Each row comes from the steps of one path. Every step used is in the known rows, and no mark comes twice. Write the path behind each row, first mark first.
Known rows:
diles, dosaror: [-14  -2  24  24  -4 -14 -31  39 -10  -7  25 -12 -25 -21 -28 -30 -32  -7
  51  24 -23 -19 -32  39 -25]
safad, fivabi, boreval, faba: [-103   23  -31    5   45   45  -24   -4   24  -11   12   31   42   47
   44    0   59   -3  -17   36    8   34  -17    8   26]
dosaror, diles, teda, fivabi: [ 14  54  38 -56 -26  -9 -31   5  29  25 -10 -46  25 -44 -18  24 -39 -35
  -6 -23 -21  -8 -20   1 -55]
gafare, fivabi, dosaror, diles: [-13  12  30  -3 -34 -53  13 -32 -52  -5   4 -31  13 -35 -20  -5   6 -67
 -22 -27 -30 -35  21   3  24]
faba, boreval: [-29 -10  39   7   9  -3  -8   5  42   2  20 -20 -32  32 -22 -43 -21 -32
 -26  17 -28 -10  35  14  16]
fivabi, teda: [-52 -40  -4  50 -14 -10  34  -5  -3  -3  44  18 -12 -22  11   0  -1   2
 -15   7 -23 -11  23  11  12]
dosaror, diles, teda, fivabi, gafare: [ 37  55   9 -40 -35  -5  -8  -1  27  34  10 -46  29 -47  10  57 -19  -8
 -22 -47 -22  14 -19 -14 -31]
diles, teda, fivabi, boreval, faba: [-11  53 -11   6  11  42   9   4  73  21  33 -27  37 -12  27  32  -6 -12
  27 -18  -8  29 -35  55 -11]
boreval, faba: [-63  12  -1  -5  32  32 -26  11  24  12 -16  -5  25  26  32  -9 -10 -30
 -11  34 -30  -1 -23  15   6]
safad, fivabi, dosaror, diles, teda: [ -9  38  27  -3  -5 -10 -40  -3  10   6 -18   8  33  -8  23  17   0   2
 -32  -3  33   6 -11   7   8]
sive, faba, boreval, fivabi: [-35 -11 -12  42  -6  49  16  41 -15 -30 -45 -35 -13  79 -53 -63 -45 -70
  -1  17 -16  -1  12 -24  53]
teda, fivabi, gafare: [-25 -27 -12  -9   0  -6  16 -12  22  20  50 -16  -4  10  18  27  20  33
 -20 -54 -65  18   1   0   9]
dosaror, diles: [-43  25  26 -49 -19 -22 -23  -9 -15   1  -8 -19   3 -35 -24   1 -25 -45
 -41  18 -33 -19  -7 -33 -23]
safad, fivabi, boreval: [-114   -9  -17   12   29    9  -12   -6    2  -19   46   35   12   31
    9   -9   61   13  -15   26  -13   16   -6    6   13]
dosaror, diles, teda, fivabi, boreval, faba, sive: [ 35 109   7 -39 -21  39  -4 -11  77   0   5 -59  41 -12   0  25 -40 -63
 -31 -31  29  45   2 -15   1]
dosaror, diles, teda: [ -5  55  31 -30 -23  -7 -29  16   4  24 -12 -35  25 -51 -15  18 -43 -43
 -14  12 -12 -20 -24  -4 -49]
fivabi, safad: [-56 -52 -13  22 -11  -8  22   1 -19  12  67  27  13   0  18  11  14  -7
 -35 -22 -65   1   8   5  16]
safad, fivabi, dosaror: [-65 -31  13  26  27 -11 -26  -8   3  -8   9  35   4  36  24 -13  28  31
 -29   5   0   4   2  20  37]
safad, fivabi: [-100  -31   12   -2   41    5  -56   17  -11   -2    0   30   16   55
    9  -28   40   16  -10   33  -33  -11   -8    4  -11]
diles, teda, fivabi, gafare, faba: [  7   8 -14  -1 -14 -19 -28  36  15  42  15 -47   9 -12  14  41  11 -22
  26 -60 -63  16   8  18 -23]
boreval, fivabi: [-62 -11 -16   1   5  48  -1  21   2 -25  -9 -30  13  48   0 -32 -33 -19
  26   7 -31 -13 -10 -18  19]
boreval, faba, sive: [-37  18   6   8  30  50 -25  10  45 -10  -6 -20  13  69  13 -38 -29 -41
 -38  19 -11  20  18 -12  37]
safad, fivabi, boreval, faba, sive: [-84  30 -25  16  44  57 -22  -3  44 -28  22  17  31  82  30 -24  43 -17
 -39  25  24  50  14 -13  49]
teda, diles, dosaror: [ 10  -3  30 -14 -22 -12 -22   1  28   7  31 -46 -15 -17 -19 -13 -44 -10
  73 -15 -30  -8 -14  14 -31]

Which path is each row?
[-59 -52  -3  31 -11 -24  22  -2 -70  10  58   4  34  10   1  -9  50 -51
  -5 -35 -87 -32  24  18  11]  gafare, fivabi, safad
[-52 -14 -18   2  12 -20 -57  28  -6  13  -8  -4  -6  70  26  -6  68 -32
 -32 -12 -33  26  60 -31  27]  safad, fivabi, gafare, faba, boreval
[-84 -12  -8  26  -3 -18  36 -18 -49 -18  68 -15  12 -10 -29 -19  52 -54
  17  -2 -61 -24  11  25  12]  gafare, fivabi, boreval
[-24 -27 -32  58 -23  50  43  34 -22 -25 -14 -16   3  75 -31 -40 -31 -68
 -21 -16 -23  15  22 -25  72]  sive, faba, boreval, fivabi, safad
[ 28  39  16 -41 -42  -7  -5   1  20  33  22 -26  42 -45   4  47 -24 -35
 -24 -53 -28   8  -8  -2 -36]  dosaror, diles, teda, fivabi, safad
[ 17  33  34  13 -38 -38   8 -14 -37  10   2 -43  31 -48 -13   9  -8 -65
   0 -31 -13 -36   7  26   6]  gafare, fivabi, dosaror, diles, teda
[  6  73  13 -44 -34  -6   6 -13  38  12  26 -43  24 -65 -20  40 -23 -37
  -7 -27  -6  14 -21   5 -36]  dosaror, diles, teda, fivabi, boreval
[ 65  18   5  33 -47  44  32   5  77 -29  12 -67 -16  39   3 -30 -68 -38
  65 -37  43  16  51  -7  41]  faba, boreval, fivabi, teda, diles, dosaror
[ -5 -11 -14  20 -17  49  32  11  39 -17  27 -25   8  72  15 -28 -27 -43
 -17 -31 -11  16  46 -15  62]  faba, boreval, fivabi, safad
[ 68  70  22   8 -40  37  18   3  69 -15 -26 -70   8  17   6 -11 -82 -54
 -10 -31  56  14  27  -3  55]  faba, boreval, fivabi, dosaror, diles, teda
[ 22   1 -23  29 -48  44  34   4  31 -30  12 -51   9  13  15  -6 -56 -13
  86 -39  18   7  12 -16  18]  boreval, fivabi, teda, diles, dosaror
[-42  14  22 -16  -1 -23 -35 -20  -2  -9 -16  18  15   6  16   4  14  -1
 -53   2  18   6   3 -15  27]  safad, fivabi, dosaror, diles
[-17  23   0   9  -2  14  18   2  53  13  61 -24  13 -30  -6  22  -5   2
  29 -29 -26  14 -24  53 -23]  diles, teda, fivabi, boreval
[ 46  52   1  43 -47  38  29  27   4 -21 -62 -58   6  21 -41 -23 -81 -83
 -16 -14  42  14   5 -17  63]  sive, faba, boreval, fivabi, dosaror, diles, teda
[ -9   5  29  -3   9   8 -22  24  41  31  22 -27  13  -7  -8   8 -23   6
  33 -24 -44 -11 -21  49 -43]  diles, teda, fivabi
[-21 -18 -29  78 -26  46  50  31 -13 -34 -30 -23 -13  61 -37 -48 -41 -61
  -6   5   8   6  34 -23  67]  sive, faba, boreval, fivabi, teda
[-22 -40   1  16 -33  -9  40 -34  31   8  49 -14  -3 -20  16  14 -12   1
   8 -30 -26  -2  35  -8  -1]  fivabi, teda, diles
[ 26   5  30  22  -5  -7   6   0  55  24  29 -24   3 -24   7  18 -34  19
  17 -47 -15   3 -14  65   1]  diles, teda, fivabi, dosaror
[-57 -39   2   9   1   4  -8 -21  21   4  23  18  19  37  33   3  34  23
   5 -13  -7   8  32 -15  -2]  safad, fivabi, teda, diles
[ 11  18  33 -39 -30 -40   9 -40  34  -1   8 -27 -10 -36 -10  19 -32 -14
 -38 -51 -17   9   9   3  18]  teda, fivabi, dosaror, diles
[-18   6  11   5   0  48   4  17  49 -25  -9 -46 -11  73 -11 -53 -43 -43
   6   4  -4  -3  34 -11  41]  faba, boreval, fivabi
[-15 -21   6  25 -10   2 -22   2  21  -6  25   8   9  18  22  -4  16  24
  47 -11  17  11  15   4 -12]  safad, fivabi, teda, diles, dosaror
[-24  -2 -58  11 -22  34  -3  32 -10 -25  -7 -64  -3  77  11 -18 -11 -59
  -5 -48 -36  32  56 -74  65]  boreval, fivabi, gafare, faba, sive
[ 30  47  31   3 -39 -25   7 -13  16  13   3 -26  10 -68   4  30 -53 -22
 -31 -19  18  -2 -13  17  10]  fivabi, dosaror, diles, teda
[ 13  58  -7  14  11  56   9   3  91   3  43 -43  28  22  10   9 -22 -25
   5 -33   9  44   0  33  16]  diles, teda, fivabi, boreval, faba, sive
[-31  33 -14 -10  17  40  22 -25  79 -21  46 -29   7  43   4  -9   0 -29
 -25 -27 -10  52  18   5  41]  teda, fivabi, boreval, faba, sive
